Known rows, with every step that occurs
muvapig > novov > rusedig > riseda > nipag: [ 0.170 -1.719 -3.179  3.066  0.724 -0.335 -0.264 -0.681  0.725 -0.276
  0.528  1.353  2.445 -1.458  1.183 -0.057  1.131 -0.142  1.202  2.517
 -0.022  0.904 -0.993  1.271]
muvapig > rusedig > rudo > riseda: [ 0.823  1.416  4.102  0.620 -0.840  1.847 -0.910  0.083 -2.289 -0.243
 -1.077 -1.005 -1.839 -0.545 -1.629  2.160 -1.079 -0.953  1.683 -3.094
 -1.116 -0.432 -1.346 -0.679]
riseda > rusedig > rudo > nipag: [-0.886 -0.299  4.683  0.086 -0.740  0.589 -0.671 -1.033 -0.756  0.028
  2.581  1.203 -1.155  0.146 -2.251  0.069 -0.263 -2.407  0.427 -1.906
 -1.375  0.233 -1.439 -0.822]
rusedig > rudo > riseda > novov: [-0.591  2.037  4.308  1.368 -0.962  0.441 -0.638 -0.475 -1.007 -1.601
 -2.383 -0.162 -2.560  0.149 -2.114  2.038 -1.413  1.495  0.205 -1.856
  0.132 -0.241 -0.724 -0.059]
nipag > rusedig > riseda > novov: [ 0.235 -1.710 -3.119 -2.119  0.075 -1.689 -0.004 -1.008 -0.021  0.466
  0.170  0.170  1.352  0.812 -0.253 -0.758 -0.530  0.140 -2.014  1.420
  0.504 -0.339 -0.009  0.232]
nipag > rudo: [-0.227  1.631 -1.098 -1.764  0.001 -1.238 -0.676  1.453  2.047 -0.410
  0.660 -1.081 -1.870 -0.474  1.659 -0.314 -0.376  1.203 -1.148 -0.432
  1.031 -0.470  0.616 -0.442]
rudo > riseda: [-0.365  3.054  1.503 -3.135 -0.702  0.638  0.295  0.197 -0.125  0.570
 -2.880 -1.546 -1.306 -0.240  1.121 -0.391 -1.022  2.539 -1.541 -1.330
 -0.171  0.764 -0.274  0.231]
riseda > novov > rusedig > rudo > nipag: [-0.501 -2.700  0.284  3.933 -0.085  0.014 -0.458 -1.186 -2.130 -1.196
  0.131  1.900  0.030 -0.461 -4.968 -0.692  0.901 -0.909  0.393 -0.146
  2.059 -0.719 -0.677 -0.220]
riseda > nipag > rudo > novov > rusedig: [-0.536 -0.886 -1.857  3.947  0.140 -0.511  0.094  0.330  3.752 -0.168
 -0.408  2.561 -1.339 -1.900 -0.536 -2.089  0.980 -2.350  0.192 -0.788
  1.477 -0.435  0.122 -0.507]
muvapig > riseda > nipag > novov > rusedig > rudo: [ 1.831 -1.122 -2.007 -4.101 -0.743  1.056  0.423  3.761  0.348 -0.829
 -0.784  0.468 -0.962  0.129  3.283  1.615  0.620 -0.849 -0.565 -0.317
  0.696  0.077  0.944  0.446]
rudo > nipag: [-0.935  0.035 -0.247 -2.291 -0.107 -0.436  0.028  1.381 -0.075  0.980
  0.460 -0.303 -0.795  0.046 -0.492 -1.471  2.255 -1.464 -1.306 -0.815
 -0.054  0.401 -1.232 -0.597]
rudo > novov > rusedig: [-0.272 -1.595  0.098 -0.526  1.027  0.417 -0.134 -1.871 -0.779 -1.025
 -1.315  1.711  0.847 -0.590 -1.913 -1.649 -0.114 -0.074 -0.370  0.308
  1.728 -0.092 -1.483 -0.345]
rusedig > riseda > novov: [-1.599 -1.553 -0.819  0.602  0.469 -2.397 -0.499 -0.644 -0.559  0.951
 -1.866  1.369 -1.425  0.342  0.019  0.670 -1.051  1.571  0.543  2.089
  0.250 -0.103 -0.969  0.858]
novov > nipag > muvapig > rudo > riseda > rusedig: [ 1.472  2.503 -1.260  2.310  0.366  1.785 -0.124 -1.691  0.969  2.083
  0.912 -1.576  1.227  1.714  2.012  0.604 -0.025  1.055  3.038 -0.377
 -1.835  0.589  0.842 -0.048]
novov > rusedig > riseda > nipag > rudo: [ 0.415 -1.222 -5.941  1.996 -0.200 -2.222  0.005  0.222  2.051 -0.208
 -2.041  1.929  0.606 -1.486  0.387  1.433 -0.727 -1.891 -0.168  0.352
  0.427 -0.258  0.095  0.810]
novov > nipag: [ 0.768 -0.626 -3.661  0.336 -0.274  0.529  0.071 -1.839 -0.149  1.585
  0.347 -0.985  0.529  0.084  2.949  0.561  0.140  2.499  2.307  0.398
  0.212  0.040 -0.450 -0.291]
riseda > rusedig > rudo > muvapig > novov: [-1.194 -0.095  6.543  0.571 -0.481  1.454 -0.034 -1.739 -1.171 -1.297
  2.739  0.111  0.691 -0.387 -1.267  0.369 -1.531 -0.392 -0.106  0.087
 -1.559  0.431 -0.156 -0.264]
rusedig > riseda > novov > nipag > rudo: [-0.871 -0.769 -1.874  4.019  0.504 -2.988 -0.406 -1.364  1.069  1.116
 -0.223  1.276 -1.390  0.401  1.052  1.118 -0.747  2.246  3.003  1.747
  0.026 -0.477 -0.060  0.685]
muvapig > rudo > riseda > rusedig: [ 0.139  2.565  2.673 -0.669  0.520  2.416 -0.105  0.093 -2.373  0.115
 -1.709 -0.841 -1.156  1.518  0.552 -2.128 -0.827  0.362 -0.355 -1.376
 -1.515  0.186  1.394 -0.309]
novov > rusedig > riseda > nipag > rudo > muvapig: [-0.096 -0.973 -4.632  2.015 -0.259 -2.210  0.832  0.483  1.710 -0.808
 -2.492  1.402  1.352 -1.683 -0.080  1.538 -1.068 -1.991 -1.411  0.526
  0.017 -0.332  1.121  0.799]
rusedig > rudo > muvapig > riseda > novov: [-0.543  0.661  4.106 -3.215 -0.594  0.535  0.387  1.681 -2.225 -2.447
 -2.219 -0.604 -1.491  0.934 -1.855  3.208 -1.141  0.652 -1.527 -0.338
  0.009 -0.636  0.775  0.144]
muvapig > novov: [-0.460 -0.223  0.477 -0.647  0.739  1.008 -0.649 -0.118 -0.143 -0.047
  2.035 -0.975  0.945 -0.527  1.995 -1.553  1.433  2.267  0.292  2.237
  0.368  0.997 -1.065  0.366]
rudo > muvapig > rusedig > riseda: [-0.914 -0.462  2.093 -1.089 -0.047 -0.240  0.916  0.602 -2.123  0.293
 -1.680 -1.213  0.635 -0.673 -0.339  1.400 -1.517 -1.115 -0.984  0.419
 -1.611 -0.269  0.563  0.019]
muvapig > novov > rusedig > rudo > nipag: [ 0.477 -0.511  0.186  2.328  0.383  0.813 -0.785 -0.264 -0.829 -2.209
  2.335  0.214  2.271 -0.731 -1.351  0.430  2.096 -0.597  0.874  0.754
  0.159  0.563 -1.478  0.358]

Rows
[ 1.261  0.814 -4.253  0.269 -0.085  0.295 -0.246 -1.333  2.280  2.308
  1.163 -1.856  1.432  0.645  2.749  2.048  0.337  1.832  2.158  0.705
 -0.334  0.561 -0.551  0.037] | novov > nipag > muvapig
[-0.579  1.326  2.285  0.074 -0.113 -0.243  0.456  1.712  0.428 -0.564
  0.937 -1.794 -0.783 -1.128 -0.154 -0.446 -0.655 -0.620 -1.260 -0.715
 -0.018 -0.875  1.955 -0.775] | nipag > rudo > muvapig > rusedig
[-0.501 -1.405 -0.441 -0.181  1.206 -1.259 -0.288 -1.862 -0.162 -1.030
 -2.271  2.336  0.707 -0.254 -1.365  0.102 -0.879 -0.200  0.348  0.874
  0.627 -0.040 -1.888  0.349] | rudo > novov > rusedig > riseda
[ 0.287 -0.925 -0.588 -4.490 -0.607  0.979  2.275  3.258 -0.482 -0.869
 -1.522 -0.857  1.167 -0.540  2.443  0.024  0.078 -0.469 -3.379  0.935
  0.312  0.220  2.838  0.491] | rudo > muvapig > riseda > nipag > novov > rusedig
[-0.661 -0.296 -1.519  4.288 -0.244 -0.152  1.010  1.248  3.251 -0.758
  0.569  0.618  0.647 -2.484  0.361 -1.560  1.159 -1.778 -1.064  0.517
  0.689  0.000  1.880  0.078] | riseda > nipag > rudo > muvapig > novov > rusedig
[-1.261  1.370  3.115  0.291 -0.255  0.624  0.354 -0.790 -0.791  0.942
 -2.169 -0.226 -1.764 -0.369 -1.171 -2.224 -0.540  2.990 -0.603 -0.559
  0.909  0.404 -0.090  0.252] | rudo > riseda > novov
[-0.749 -1.447  1.574  1.450 -0.487 -0.217  1.405  1.675 -0.532  0.267
 -0.342 -1.017  0.829 -1.248  1.938  0.710 -0.811 -2.001 -0.600  0.499
 -1.744 -0.149  1.480 -0.120] | rudo > muvapig > rusedig > riseda > nipag > novov
[ 0.773  0.165  4.496 -6.112 -0.331  0.992 -0.046  2.641 -1.176 -0.162
  2.541  0.276 -1.782  1.552  1.471  0.508  0.253 -0.676 -0.136 -0.868
 -1.084  0.455 -0.066  0.013] | muvapig > riseda > rusedig > rudo > nipag > novov
[ 0.475 -1.626  0.273  6.246  0.067  0.948 -0.781 -2.388 -0.316  1.682
  2.033  0.119 -0.147  0.304 -2.117  0.947  0.504  0.718  4.395  0.342
  0.654 -0.520 -0.808 -0.386] | riseda > novov > nipag > muvapig > rusedig > rudo
[-0.509 -3.382 -1.812  1.992  0.303  0.418 -0.015 -1.866 -2.290  0.178
 -0.287  1.460  0.710 -0.894 -2.910 -2.385  0.087  1.062 -0.342  1.525
  2.923 -0.503 -0.030  0.073] | riseda > novov > rusedig
[ 0.598 -1.333 -5.071 -1.637  0.064 -1.656 -0.245 -0.688 -0.841 -0.383
 -2.534  0.762  1.712 -0.530  0.323  2.008 -1.420 -0.026 -0.699  1.026
  0.311 -0.017 -0.766  0.955] | novov > rusedig > riseda
[ 1.124  0.123 -1.952  1.416  1.759  0.457 -0.377 -1.058 -1.149 -0.898
 -1.251  0.310  0.755  2.784  1.156 -0.665  0.529 -0.275  1.829  0.402
 -0.999 -0.693  0.382 -0.540] | muvapig > rudo > novov > nipag > rusedig > riseda
[-0.942  1.454  2.129 -0.236  0.899 -1.220 -0.698  0.462  2.553 -0.902
  0.632  0.502 -2.314 -0.305  0.150 -1.473 -0.077  0.787 -0.144 -0.476
  1.222 -0.466 -0.335 -0.746] | nipag > rudo > novov
[ 0.561  2.504  0.702  2.546 -0.419  0.018  0.317 -2.044  2.109  1.391
  1.851 -0.580 -0.755 -0.315  2.378 -0.727 -0.738  2.625  2.883 -1.301
 -0.807  0.142  0.900 -0.307] | novov > nipag > rudo > riseda > rusedig
[-0.525  0.461  1.332  1.259 -0.196  0.769  0.543 -1.554 -1.447  0.290
 -2.329  0.408 -0.233 -0.864 -2.191 -2.124 -0.661  2.381 -0.724 -0.369
  1.425  0.219  0.185  0.427] | rudo > riseda > novov > rusedig
[ 2.148 -0.918 -5.214 -1.602 -0.449  0.652  0.482 -2.267  0.410  1.225
  1.881 -1.498  2.595  0.607  2.500 -0.415  0.466  1.432  0.575  0.188
  0.287 -0.199  0.278 -0.583] | novov > nipag > rusedig
[ 0.132 -0.016 -2.441 -3.161 -0.084 -1.981  0.224  1.094  0.813  0.652
  1.013 -0.286  1.271  0.900 -0.555 -0.758  1.882 -2.635 -2.356 -0.385
 -0.928  0.204 -0.894 -0.233] | rudo > nipag > rusedig > riseda
[-0.637  3.562  3.831 -0.403 -0.354 -0.410 -0.027 -0.017  2.166  0.401
  0.984 -0.501 -2.246 -0.664  0.534 -1.757 -1.527  1.371 -0.659 -1.824
 -0.455  0.218  1.005 -0.196] | nipag > rudo > riseda > rusedig
[-0.426  2.287  1.294  2.224 -0.017 -0.796  0.059  0.070  1.240 -0.605
 -0.493 -0.007 -1.686 -1.018 -1.346 -1.854 -0.628  2.083 -0.488 -0.955
  1.577 -0.454  1.405  0.103] | nipag > rudo > riseda > novov > rusedig
[ 1.080 -0.088  1.057 -4.985 -0.732  0.621  0.703  0.681 -1.504 -2.228
 -0.071 -1.225  1.259  1.239 -2.099  0.993 -0.579 -0.585 -3.575 -0.334
  0.547 -0.847  1.295 -0.313] | nipag > rusedig > rudo > muvapig > riseda > novov
[-0.472 -1.087 -1.449 -1.057  0.188 -1.932  0.235  0.503  0.406  0.856
  1.391  0.567  0.784  0.888 -2.051 -1.906  2.144 -2.368 -1.744  0.124
 -0.237  0.001 -0.713 -0.184] | rudo > nipag > rusedig > riseda > novov
[-0.792  0.366  3.996 -7.345 -0.094  1.318  1.640  1.234 -1.988  0.305
 -0.678 -0.746 -0.106  0.454  0.330 -0.566 -1.320  0.589 -3.095  0.688
 -0.826  0.377  1.705  0.373] | rudo > muvapig > riseda > rusedig
[-0.531 -0.709  5.163  0.398 -0.893  0.453 -0.469 -0.119 -0.420 -0.415
  4.196  0.429 -0.549  0.242  0.021 -0.194 -0.199 -2.056  0.448 -1.516
 -1.550  0.265 -0.683 -0.940] | riseda > rusedig > rudo > nipag > novov
[ 0.135 -1.319 -1.895 -0.226 -0.165 -1.803  0.348  2.255  0.099 -0.521
  1.979 -0.377  1.553  0.002  2.233 -0.340  1.774 -1.705 -0.810  0.361
 -0.486  0.370  0.059 -0.050] | rudo > nipag > novov > rusedig > riseda
[ 1.242  0.685 -0.950 -3.670  0.299  0.554 -0.719  1.686  0.615  0.163
 -0.562 -0.227 -0.084  1.322 -1.902  2.718  0.110  0.161 -0.464  0.852
  1.093  0.161 -0.338  0.932] | nipag > muvapig > riseda > novov > rusedig > rudo
[ 1.743  0.068 -2.963  1.926  0.033  1.253 -0.424 -1.505  1.105  2.960
  2.012 -1.746  1.411  0.216  1.734  1.659  0.576  0.330  3.631  0.001
 -0.732  0.241 -0.879 -0.304] | novov > nipag > muvapig > rusedig
[-0.072  0.102  4.860  2.407  0.041  0.917 -0.880 -3.480  1.180  0.375
  2.866  1.419 -0.283  0.584 -1.514  1.245 -1.407 -0.783  2.926 -0.952
 -1.416  0.234 -1.856 -0.662] | riseda > rusedig > rudo > novov > nipag > muvapig
[ 0.233  1.692  0.445  3.106  0.778  2.024  0.064 -0.324 -2.631  0.067
 -2.485 -0.780 -1.242  1.777  0.229 -1.965  0.404  2.029  1.666 -0.496
 -0.225 -0.402  1.662 -0.146] | muvapig > rudo > riseda > novov > nipag
[-0.675  0.243 -3.172  1.945  0.267 -1.948 -0.570  0.974  4.162  1.705
 -0.937  0.835  0.232 -0.367  2.333  2.277  0.457 -1.204  0.930  1.952
 -1.532  1.179 -1.335  1.355] | rusedig > riseda > nipag > muvapig > novov
[ 0.964 -0.397 -2.011  0.506  0.762  1.033 -0.124  3.141 -2.362 -1.599
  0.856 -1.345  1.114  1.620  1.867 -1.894  2.442 -2.138 -0.803 -0.327
 -0.328 -0.383  1.774 -0.753] | muvapig > rudo > nipag > novov > rusedig
[-0.441  0.962  0.584 -3.651  0.624 -0.282 -0.123  2.949  1.231  1.995
  0.970 -0.289 -1.076  1.402 -1.901 -0.707  3.099 -1.420 -0.956  0.246
  0.183  0.760 -0.781  0.305] | rudo > nipag > muvapig > riseda > novov
[ 1.243 -0.840 -2.669 -0.720 -0.733  0.395 -0.716 -0.663 -1.727 -2.343
 -1.482  0.130  1.266 -0.604 -1.458  3.015 -1.191 -0.672 -0.635 -0.847
  1.099 -0.623 -0.759 -0.026] | novov > rusedig > rudo
